Known rows, with every way that one mark hangs from another
q523{q325}: [ 0.93 -1.97  1.89 -0.87 -2.09  0.18  0.79  0.22  3.17 -0.89 -1.52  0.74
  0.87  1.80  0.13  0.87 -0.01 -1.26  0.35  0.38 -0.03  0.86  1.23 -0.79
 -0.39]
q993{q997{q523{q325}}}: [ 1.22 -4.25  2.97 -1.14  0.63 -1.66 -0.26  2.10  3.49  0.23 -0.94  4.74
 -0.68  3.13 -2.03  2.05  1.20 -0.23 -0.51  1.95 -0.22  2.50  0.14 -0.83
 -0.57]
q997{q68 q523 q993{q325{q845}}}: [ 3.24 -2.79  1.36 -1.69  2.69 -0.65 -3.54  0.34 -2.19 -3.93 -0.45  6.46
  3.35 -0.57 -0.97  5.72  2.78  0.48  0.48 -3.00 -2.42  2.87 -4.69 -1.93
  0.56]
q993{q325{q845}}: [ 0.19 -1.81  1.24 -0.85  1.93  2.01 -2.25 -0.66  0.67 -1.18 -1.03  2.76
  1.45 -0.12  0.14  4.57  1.45  0.82 -0.06 -1.84 -2.63  2.05 -1.73 -1.46
  0.47]
q845{q325{q993{q997}}}: [-1.13 -1.14  1.26 -0.85  2.20 -0.13 -0.41  3.03  4.94  1.18  0.63  2.45
  1.55  1.04 -4.51  3.28  0.00 -1.89  0.52 -1.63 -1.88  2.00 -0.32  1.50
  1.86]
q68{q325{q993{q997}}}: [-3.19 -3.61 -1.19 -0.39  0.96  0.19 -1.25  3.89  1.29  2.27  1.25  2.00
  0.65  0.53 -1.52  2.87 -1.13  1.37 -0.20 -3.71 -1.32  2.43 -2.72 -1.03
  3.09]
q845{q325}: [ 1.49  0.45  1.87 -0.79  0.20 -0.27  0.99 -0.43  1.14 -1.06 -1.03  0.78
  0.67  1.70 -1.67  0.38  0.99 -1.62  1.05  0.56 -0.44  1.11  2.24  1.41
 -0.28]
q68{q325{q845}}: [-1.06 -2.64 -1.77 -0.56 -1.81  1.93 -2.59  0.62 -2.34  0.61 -1.03  1.54
  0.53  0.50  1.55  2.87 -0.88  2.06  0.58 -4.69 -0.44  3.10 -1.86 -2.48
  2.41]
q523{q325{q68 q845 q993{q997}}}: [-2.77 -3.76 -0.81 -1.92 -0.92  2.92 -3.25  3.64  7.29 -0.63 -2.93  4.16
  2.39  1.03 -1.54  7.74  0.59 -3.26  0.04 -4.95 -3.21  4.93 -5.40 -3.49
  5.02]
q993{q325{q68} q997}: [-1.42 -1.53  1.30 -0.34  4.21  0.07  0.86  1.27  1.81 -3.59 -1.39  3.70
  0.17  1.50 -0.94  4.62  4.02 -1.58  0.17  1.18 -3.13  2.25 -3.10 -0.33
  1.86]
q993{q325{q845} q997{q68 q523}}: [ 0.68 -5.12  1.58 -1.02  6.15 -0.69 -3.28  1.79  1.05 -2.41  0.08  8.57
  1.95 -0.16 -3.17  5.11  3.92  0.87 -0.91 -1.35 -2.94  3.91 -2.99 -1.48
  0.42]
q325{q68 q845 q993{q997}}: [-3.54 -1.69 -2.80 -1.02  0.89  2.65 -4.22  3.55  4.32  0.06 -1.29  3.62
  1.32 -0.83 -1.69  6.88  0.63 -2.10 -0.47 -5.24 -2.97  3.79 -6.53 -2.79
  5.44]
q993{q325}: [ 0.58 -1.32  2.22 -0.33  2.38  0.45  0.57 -0.80  0.25 -1.68 -0.18  1.64
  0.71  0.32  0.13  1.81  1.71  0.71  0.00  0.69 -1.92  0.43  0.07  0.03
 -0.79]
q993{q325 q997{q523 q845}}: [ 2.94 -1.87  1.78 -1.52  5.22 -2.54 -0.34  1.65 -1.11 -2.30  0.23  5.62
 -0.28  2.37 -2.04  1.11  1.87  2.77  0.33 -0.38 -0.26  3.09 -2.39  0.40
 -0.41]
q68{q325{q845 q993}}: [-1.81 -3.41 -2.38 -0.75 -1.71  3.40 -4.63  1.78 -0.06  2.21 -0.57  1.89
  1.62 -0.78  0.94  4.11 -2.09  2.02 -0.03 -7.40 -1.52  3.50 -3.47 -3.40
  3.85]
q68{q325{q993{q997{q845}}}}: [-1.34 -2.20 -2.67 -1.46  1.14 -0.88 -1.03  4.50 -0.49  0.74  1.06  2.00
  1.27  1.47 -1.05  1.38 -2.43  2.63  1.24 -6.77  0.55  3.48 -4.37 -0.37
  3.66]
q993{q997{q68 q845}}: [ 0.20 -0.41 -2.04 -1.13  4.51 -3.47  0.59  3.42  0.13 -3.15  1.53  3.33
  2.42  0.19 -2.85 -0.77  0.56  0.04  1.53 -3.27  0.92  1.87 -3.09  1.47
  1.18]
q845{q325{q68}}: [ 0.96  0.66  0.57 -0.62  0.06  0.84  1.16 -0.69  0.93 -3.15 -3.19  1.52
  0.39  2.12 -0.26  1.83  2.72 -3.45  1.13 -0.71 -1.40  2.30 -0.08  0.13
  1.87]
q68{q325}: [-0.27 -2.09 -0.75 -0.01 -1.11  0.36  0.01  0.37 -2.64  0.26 -0.35  0.40
 -0.14  1.18  1.46  0.13 -0.48  1.96  0.41 -2.14  0.14  1.45 -0.13 -0.97
  1.12]
q68{q325{q845 q993{q997}}}: [-3.67 -4.09 -2.30 -0.91  0.28  1.86 -4.11  3.85  1.65  2.89  0.45  3.19
  1.46 -0.02 -1.39  5.72 -1.52  1.36 -0.12 -6.34 -2.07  4.11 -4.59 -2.63
  4.45]

Rows
[ 2.54  0.97 -0.42 -1.96  0.38  0.14 -0.23  1.34  1.78 -1.10 -0.59  1.20
  2.34  1.14 -2.06 -0.10 -1.66 -0.17  1.96 -5.28  0.31  2.69 -0.91  0.92
  1.79]
q997{q845{q325{q993}}}
[ 3.70  4.00 -0.78 -2.50 -1.30 -1.95  1.23  1.00 -2.28 -5.68 -2.73  0.66
  1.86  3.68  0.12  2.26  0.82 -2.72  4.13 -4.06  0.83  2.79 -4.64  1.26
  3.13]
q997{q845{q325{q68}} q993}
[ 3.76 -2.88  2.10 -1.83 -0.84 -2.45 -0.39  1.42  0.44 -3.49 -0.92  4.24
  2.99  1.49 -0.94  2.21  1.26 -1.47  1.07 -1.23  0.37  1.92 -1.76 -0.86
 -0.51]
q997{q68 q523{q325} q993}
[ 0.21 -0.07 -0.04 -1.02 -0.17  2.33 -0.74  0.61  3.25 -1.76 -2.64  1.99
  1.51  0.71 -1.44  3.01  1.52 -3.15  0.75 -3.36 -2.39  3.01 -1.38 -0.68
  3.29]
q845{q325{q68 q993}}
[-2.64 -4.60 -2.09 -0.62  2.22 -0.41 -2.39  3.25 -0.48 -0.70  0.43  4.59
  2.68 -0.08 -1.53  4.14  0.94  0.74  0.42 -4.89 -1.18  3.95 -3.18 -1.23
  3.06]
q993{q997{q68{q325{q845}}}}
[ 4.20 -4.15 -0.25 -2.58  0.93 -0.45 -1.89  2.33  2.45 -2.48 -1.01  5.48
  3.70  0.44 -1.70 -0.54 -0.55  0.43  0.26 -6.29  0.74  4.37 -1.82 -2.09
  0.80]
q997{q68 q523{q325{q993}} q845}
[-1.55 -3.05 -1.86 -0.92  1.58  2.13 -5.65  2.94  2.77  0.61 -1.73  6.16
 -0.25 -0.12 -2.10  6.49  1.43 -0.93 -1.30 -4.71 -2.63  4.97 -6.57 -3.83
  4.80]
q325{q68 q845 q993{q997{q523}}}
[ 0.94 -0.21  1.34 -1.25  0.15  0.29 -2.22  0.17 -0.97 -2.19 -0.60  1.79
  2.56  0.46  0.30  6.76  0.88  0.08  1.40 -2.39 -2.43  1.12 -4.79 -0.78
  1.28]
q997{q993{q325{q845}}}
[ 2.30 -0.01 -2.97 -1.90 -0.34 -3.14  0.53  2.71 -5.74 -4.35  0.75  1.23
  3.64  1.21  0.94  0.22 -0.97  1.51  3.43 -6.84  1.96  2.43 -4.87  0.47
  2.28]
q997{q68{q325} q845 q993}
[ 3.02 -3.37  1.07 -1.67  7.23 -3.16 -0.25  2.34 -1.04 -4.43  0.81  7.62
  1.93  1.16 -3.19  0.56  3.07  2.14  0.46 -1.68 -0.47  3.71 -2.51  0.54
 -0.28]
q993{q325 q997{q68 q523 q845}}
[ 4.62 -0.31  0.41 -2.12  1.20 -0.21 -1.83  0.92  0.20 -0.49 -1.29  3.86
  1.08  1.68 -2.21 -0.65 -0.86  1.01  1.00 -4.93  0.65  3.93 -0.62 -0.08
  1.10]
q997{q523 q845{q325{q993}}}
[-0.49 -2.60 -0.04 -1.48 -2.31  2.61 -0.89  1.32  5.32 -1.57 -3.02  1.83
  1.88  0.64  0.47  3.44  0.52 -2.95  0.02 -3.41 -1.94  2.96 -2.35 -3.04
  2.93]
q523{q325{q68 q993}}
[ 5.65 -1.50  0.58 -2.82 -0.70 -3.70 -0.18  2.03 -1.52 -4.86 -1.13  4.24
  3.63  2.49 -0.66  0.46  0.23 -0.31  2.34 -3.84  2.08  3.24 -3.41 -0.46
  0.11]
q997{q68 q523{q325} q845 q993}
[-0.14 -2.44 -0.35 -1.73 -2.87  2.93 -1.97  0.29  3.36 -2.61 -4.39  2.60
  1.42  1.61  1.41  4.86  1.38 -2.89  0.66 -3.18 -1.54  3.77 -2.73 -3.30
  3.00]
q523{q325{q68 q845}}
[-1.03 -2.26  0.80 -1.02  4.14 -1.05 -0.24  3.41  5.31 -0.91  1.31  4.15
  3.77 -0.20 -5.52  2.72  1.41 -2.71  0.54 -2.76 -2.38  2.78 -0.62  1.45
  1.78]
q845{q325{q993{q997{q68}}}}
[ 2.43 -1.15  0.85 -1.68  0.37  1.26 -3.79 -0.60 -2.57 -4.05 -3.06  5.33
  0.85  1.38  1.14  7.43  3.35 -0.59  0.38 -2.73 -2.90  3.81 -6.68 -2.94
  2.66]
q997{q523 q993{q325{q68 q845}}}
[ 2.34 -1.58  0.54 -1.58  4.91 -1.44 -0.30  1.33 -1.26 -4.64 -1.78  6.36
 -0.61  2.90 -0.91  2.48  3.57  1.05  0.47 -1.35 -1.03  4.42 -4.71 -0.95
  1.63]
q993{q325{q68} q997{q523 q845}}
[ 3.28 -1.32  1.36 -1.70 -3.19 -0.79 -0.94  0.66 -0.07 -3.72 -3.67  2.98
  0.45  3.42  1.32  3.99  1.82 -2.64  0.97 -0.60 -0.26  2.88 -3.65 -2.34
  1.74]
q997{q523{q325{q68}} q993}
[-1.07 -3.31 -1.05 -1.99 -3.02  4.23 -3.62  1.40  5.76 -1.23 -3.73  3.19
  2.55  0.16  0.68  6.08  0.10 -2.95 -0.16 -6.14 -2.75  4.67 -4.18 -4.42
  4.38]
q523{q325{q68 q845 q993}}
[ 0.10 -0.21 -0.29 -1.56  4.47 -1.13  0.99  1.95  0.19 -4.95 -1.39  3.72
  0.78  2.32 -0.64  2.79  2.93 -0.47  1.53 -1.79 -1.34  3.22 -4.94  0.10
  2.42]
q993{q325{q68} q997{q845}}
[ 4.15 -2.80  0.32 -2.42 -1.15  0.30 -1.90  1.47  2.38 -0.47 -1.65  3.71
  1.39  1.84 -0.55 -0.05 -1.78  1.45  0.14 -4.91  0.92  3.76 -1.47 -2.17
  0.66]
q997{q523{q325{q993}} q845}
[-0.40 -1.56  0.06 -1.12  1.46  3.22 -2.32 -0.76  0.18 -3.48 -3.13  3.73
  1.16  0.19  1.23  5.73  3.25 -0.92 -0.06 -2.58 -3.43  3.33 -3.98 -2.82
  2.52]
q993{q325{q68 q845}}
[-1.98 -0.82 -2.93 -0.97 -0.94  4.00 -4.52  1.28  2.63 -0.26 -2.26  2.31
  1.57 -1.75  0.45  5.20  0.31 -1.73 -0.57 -6.41 -2.67  3.47 -5.41 -3.78
  4.96]
q325{q68 q845 q993}
[ 1.08 -2.43  2.17 -0.98  2.63 -0.54 -1.82  2.44  3.75  1.62  0.06  4.91
  0.26  1.54 -4.43  2.67  0.76 -0.58 -0.40 -1.01 -1.56  3.30 -0.29  0.25
  1.08]
q845{q325{q993{q997{q523}}}}
[ 5.14  0.85  0.37 -2.23  1.49 -1.77 -0.80 -0.02 -4.59 -6.24 -2.46  4.14
  0.55  2.70  1.37  3.10  2.60  0.53  1.95 -3.04 -0.32  3.29 -6.35 -1.10
  1.70]
q997{q523 q845 q993{q325{q68}}}
[-1.58 -3.56  1.31 -1.22 -0.03  0.17 -0.59  3.60  7.11  1.29  0.07  2.13
  1.92  1.11 -2.70  3.56 -0.65 -1.51 -0.03 -1.42 -1.56  2.05 -1.49 -0.59
  1.57]
q523{q325{q993{q997}}}
[ 0.98  0.84  1.20 -1.13  0.66 -0.08  0.35 -0.11 -1.44 -4.96 -2.03  1.63
  1.46  1.32  1.33  5.26  2.92 -2.17  1.48 -0.55 -2.42  1.11 -4.97 -0.50
  2.15]
q997{q993{q325{q68}}}
[ 2.57 -2.58  0.27 -2.27  0.69 -1.71 -0.15  2.40  1.61 -3.75 -3.21  5.19
 -0.45  4.38 -0.77  1.53  1.83 -0.80  1.08 -1.68  0.91  4.91 -3.77 -1.62
  2.00]
q993{q997{q523{q325{q68}} q845}}
[ 1.69 -6.30  0.06 -2.00 -0.25  2.02 -4.88  1.69  4.57 -0.21 -1.73  6.72
  3.72 -1.13 -1.76  3.99  0.21 -0.50 -1.09 -6.07 -1.75  4.86 -2.10 -4.21
  1.63]
q997{q68 q523{q325{q845 q993}}}
[ 1.70 -0.87  1.43 -1.11  2.88 -1.92  0.58  0.86 -1.05 -4.73  1.03  2.40
  4.06 -0.45 -1.02  3.30  2.37 -0.92  1.59 -0.95 -2.04  0.23 -2.99  0.70
 -0.15]
q997{q68 q993{q325}}
[ 0.21  0.21  0.00 -1.55 -0.08  1.35 -2.38  0.05 -1.35 -4.55 -2.73  2.58
  2.12  0.72  1.39  7.87  2.50 -1.72  1.49 -3.04 -3.23  2.50 -6.93 -2.20
  3.58]
q997{q993{q325{q68 q845}}}
[ 2.79  2.15 -2.20 -1.67  0.76 -3.55  0.38  2.42 -3.12 -4.54  1.25  0.94
  3.89 -0.04 -0.76  0.14 -0.66 -0.38  2.72 -4.76  1.70  1.05 -4.88  1.29
  1.31]
q997{q68 q845 q993}
[-0.16 -3.73  1.01 -1.02  4.03  1.31 -3.43  0.82  0.61 -2.43 -2.55  7.30
 -0.46  1.51 -1.11  6.62  4.45 -0.10 -0.81 -1.00 -3.51  4.86 -4.89 -2.97
  2.47]
q993{q325{q68 q845} q997{q523}}
[ 2.18 -0.54 -0.39 -0.81  2.80 -3.07 -1.10  2.30 -1.43 -0.60  0.33  3.94
 -1.05  2.21 -1.97 -0.39  0.15  2.06  0.50 -1.18  1.66  2.67 -2.64  0.38
  0.41]
q993{q997{q523 q845}}
[ 3.06 -4.76  1.91 -1.35  0.69 -0.84 -0.47  0.33  1.82 -2.42 -1.63  5.07
  2.06  1.04 -1.08  0.02  2.02 -0.79 -0.25 -0.65 -0.23  2.69  1.18 -1.59
 -1.25]
q997{q68 q523{q325}}
[-0.44 -3.46  0.05 -1.96 -2.71  3.28 -3.78  1.57  5.70  1.21 -1.77  2.30
  3.06 -0.24 -0.62  4.62 -1.79 -1.22 -0.30 -5.35 -1.88  3.08 -2.29 -3.09
  2.42]
q523{q325{q845 q993}}
